Each row was made from one small tree. Brackets hold a mark, then the marks that hang from it, in the order of their numbers. Every link used is in the known rows. Write each row's tree.
In the rows, 128 means zero.
Known rows
[K_912 K_252 K_504]: [106 150 141 134 115 198  65 142 141 114 147 125 139 129 131 152 148 177
  94 163 113 145 110]
[K_555 K_252 [K_504 [K_912 K_379]] K_719]: [ 98 146 133 124 104 150 102 161 143 112 106  99 127 118  54 189  35  79
 121 123 117 124  83]
[K_719 [K_59 K_587]]: [100 126 170 128 129 109 118 117  96 150 125 128 138 160 105 127 184 112
  73 110 127 129 122]
[K_912 K_379]: [102 134 117 121 102 113 104 130 148 119 153 131 122 132 103 139  91 158
 130 153 136 134 102]
[K_59 K_719]: [119 157  75 123 149  98  82 146 116 140 139 127 127 127 143 118 113 136
 104 151 138 143 144]
[K_912 [K_379 [K_555 K_252]] K_504]: [103 133 124 129 139  50  78 159 181 109 181 118 127 134  59 170 111 193
  83 157 137 130  88]
[K_912 [K_379 K_555]]: [106 112 127 133 140  45 100 137 149 127 168 139 107 141  92 136  92 175
 130 142 156 127 106]
[K_912 K_504]: [128 163 143 130 126 171 105 146 146 119 153 119 139 130 120 136 150 170
 109 144 120 138 120]
[K_912 [K_252 [K_555 K_504]]]: [103 143 110 141 115 146  81 166 125 113 158 129 117 117 105 166 122 142
 127 132 127 107  92]
[K_379 [K_555 K_252 K_504 K_719] K_912]: [120 139 129 138 172 120 117 143 110 142 134 105 116 112  61 165 106  87
  73 130 133  92  92]
[K_379 [K_555 K_719]]: [143 113 169 144 158 118 105 127 117 140 126 131 112 128 125 126 111 103
 146 114 147 118 117]
[K_912 K_252 [K_379 K_555] K_504]: [ 85 132 134 142 124 112  37 150 165 115 187 136 119 141  95 160 118 218
  99 175 140 143  90]
[K_379 K_555 [K_912 K_504]]: [140 159 187 136 173 106 104 141 113 145 171 123 119 129 104 122 171 185
  80 175 137 118 120]
[K_252 [K_555 K_719]]: [153 157 209 139 101 146  95 141 105 120 129 129 114 111 144 133 109 106
 159 119 132 103 105]
[K_555 [K_504 [K_912 K_252 K_379]]]: [ 81 127 114 132 103 148  82 160 137 120 133 122 123 132  86 173  66 140
 122 151 122 140  92]
[K_555 K_252 K_504]: [100 130  54 127 143 128 143 152 155 120 130 104 137 121  65 174 107 106
  87 109 120 114 107]
[K_912 [K_252 [K_555 K_504]] K_379]: [ 78 145 100 136  90 131  60 169 151 103 184 135 110 121  85 179  87 178
 132 151 133 112  70]
[K_379 [K_555 K_504 [K_719 K_59]] K_912]: [100 140 166 159 166 157 121 146  76 165 141 120 112 134  72 142 140  82
  69 111 140 100 110]
[K_719 K_59]: [102 119 158 148 117 126 135 134 100 144 125 130 134 143 116 134 154 107
  86 103 125 129 135]
[K_912 K_252 K_379]: [ 82 120 108 127  84 138  65 128 142 112 149 138 123 131 118 158  91 170
 115 164 130 142  92]
[K_504 [K_912 K_252 K_379]]: [ 99 121 172 131  90 113  64 139 118 116 115 127 123 133 123 157  80 143
 131 163 124 147 105]
[K_59 K_587 K_719]: [117 160  92 106 161  78  67 130 110 149 143 123 131 141 137 112 150 144
  75 152 142 143 129]
[K_252 [K_555 [K_504 [K_912 K_379]] K_719]]: [123 169 203 134  93 143  90 180 121 115 135 115 109 116  91 162  44 106
 169 127 132 109  82]

Which tree is each row?
[105 101 178 144 127  43  65 146 121 129 137 135 108 137 109 152  84 153
 130 151 142 140 105]	[K_504 [K_912 K_252 [K_379 K_555]]]
[ 81 153 134 129  84 185  42 145 165 103 169 128 134 133 108 164 116 208
  97 185 122 153  85]	[K_912 K_252 K_379 K_504]
[138 154 183 135 132  98 129 181 108 125 127 113 116 119 101 147 107 109
 161 111 122 105 120]	[K_252 [K_555 [K_504 K_912]]]
[ 81 112  78 144 132 156  52 143 149 123 165 133 108 132  74 173  64 144
 123 134 148 126  69]	[K_912 K_252 [K_379 [K_555 K_504 K_719]]]
[132 117 150 142 173  96 129 165 120 134  95 100 120 121  66 170  79  56
 120  92 128 110 109]	[K_379 [K_555 K_252 [K_504 K_912] K_719]]
[109 154 138 146 101 205  66 159 115 115 142 122 116 111 120 170 102 113
 143 120 126 105  85]	[K_912 [K_252 [K_555 K_504 K_719]]]
[146 169 212 141 123 154 114 175  98 124 110 111 114 114 108 151  83  72
 174 104 123 102 107]	[K_252 [K_555 [K_504 K_912] K_719]]
[123 109 121 140 188  37 144 172 132 135 116 104 123 129  58 166 103  89
 111  96 128 111 119]	[K_379 [K_555 K_252 [K_504 K_912]]]
[ 81 139 119 131 134 163 114 132 115 141 114 103 145 144  51 178 145  60
  47  85 116 112  87]	[K_555 K_252 K_504 [K_719 [K_59 K_587]]]
[110 146 157 133 128 111  61 150 169 112 162 115 124 125  68 178  80 162
  88 153 136 128  78]	[K_912 [K_379 [K_555 K_252 K_719]] K_504]
[101 173 252 161  80 212  38 163  89 123 139 129 131 127 128 167 156 135
  91 133 116 123  99]	[K_912 [K_252 [K_555 [K_719 K_59]]] K_504]
[108 104 126 151 174  94 100 166 115 139 122 123 115 136  92 154 114 124
 127 116 132 124 118]	[K_379 [K_555 [K_504 [K_912 K_252]]]]
[112 172 176 130 116 196  64 132 106 126 152 121 134 123 126 143 174 181
  69 195 112 135 106]	[K_379 [K_912 K_252 K_504]]
[128 159 218 146 146 185  47 130  94 136 148 123 118 120 121 142 154 154
  80 182 130 124  97]	[K_379 [K_555 K_719] [K_912 K_252 K_504]]
[108 139  77 128 130 190 123 144 140 119 115 101 135 114  79 174  88  75
 101 101 118 113  93]	[K_555 K_252 K_504 K_719]
[ 98 131 185 129 117 120  99 113  95 143 100 110 145 145  90 159 152  59
  55 101 118 122 100]	[K_555 K_252 [K_719 [K_59 K_587]]]
[101 125  94 138 141 142  96 148 154 131 169 127 107 132  70 156  60 137
 140 119 152 116  81]	[K_912 [K_379 [K_555 K_504 K_719]]]
[120 110 208 145 118  97  47 138 107 127 114 131 106 131 118 156  62 127
 145 146 141 139  96]	[K_504 [K_912 K_252 [K_379 [K_555 K_719]]]]
[ 85 129 177 161 110 226  90 157  71 143  85 115 133 137 103 167 109  56
  95  97 111 132 111]	[K_555 [K_504 [K_912 K_252]] [K_719 K_59]]
[136 164 144 140 117 182 107 161 118 120 145 121 117 111 104 150 100  99
 153 107 132  97  94]	[K_252 [K_555 K_504 K_719]]
[106 106 173 158 145  80 112 137  99 146 110 119 124 136  83 162 122  67
  69  81 133 111 114]	[K_379 [K_555 K_252 [K_719 K_59]]]
[109 140 139 133 141  86  78 151 172 120 193 130 118 139  83 145 120 208
 122 161 145 138 100]	[K_912 [K_379 K_555] K_504]
[117 135 118 136 186  94 141 144 114 151 162 122 108 125  72 134 142 135
 102 138 145 101 115]	[K_379 [K_555 K_504] K_912]
[ 91 139 119 152 121 225 127 146 105 146 121 118 133 136  91 157 117  70
  96  85 122 121 111]	[K_555 K_504 [K_719 K_59]]
[129 111 192 135 143  18 106 150 127 133 134 129 108 140  97 137  80 147
 153 139 147 131 118]	[K_504 [K_912 [K_379 K_555]]]
[118 115 165 143 158  75  87 121  90 146 146 135 110 126 120 132 155 155
  83 169 140 117 116]	[K_379 K_555 [K_912 K_252]]
[136 138 238 141 101  86  81 161  87 119 107 127 117 119 147 146 122 122
 154 144 121 119 120]	[K_504 [K_912 [K_252 K_555]]]
[108 165 155 136 119 152  86 160  92 125 163 124 110 110 106 157 141 145
 100 161 127  94  92]	[K_379 [K_912 [K_252 [K_555 K_504]]]]
[105 155 174 158 108 184 118 170  94 134 137 122 120 129  93 159 126  77
 120  85 126  98 103]	[K_252 [K_555 K_504 [K_719 K_59]]]
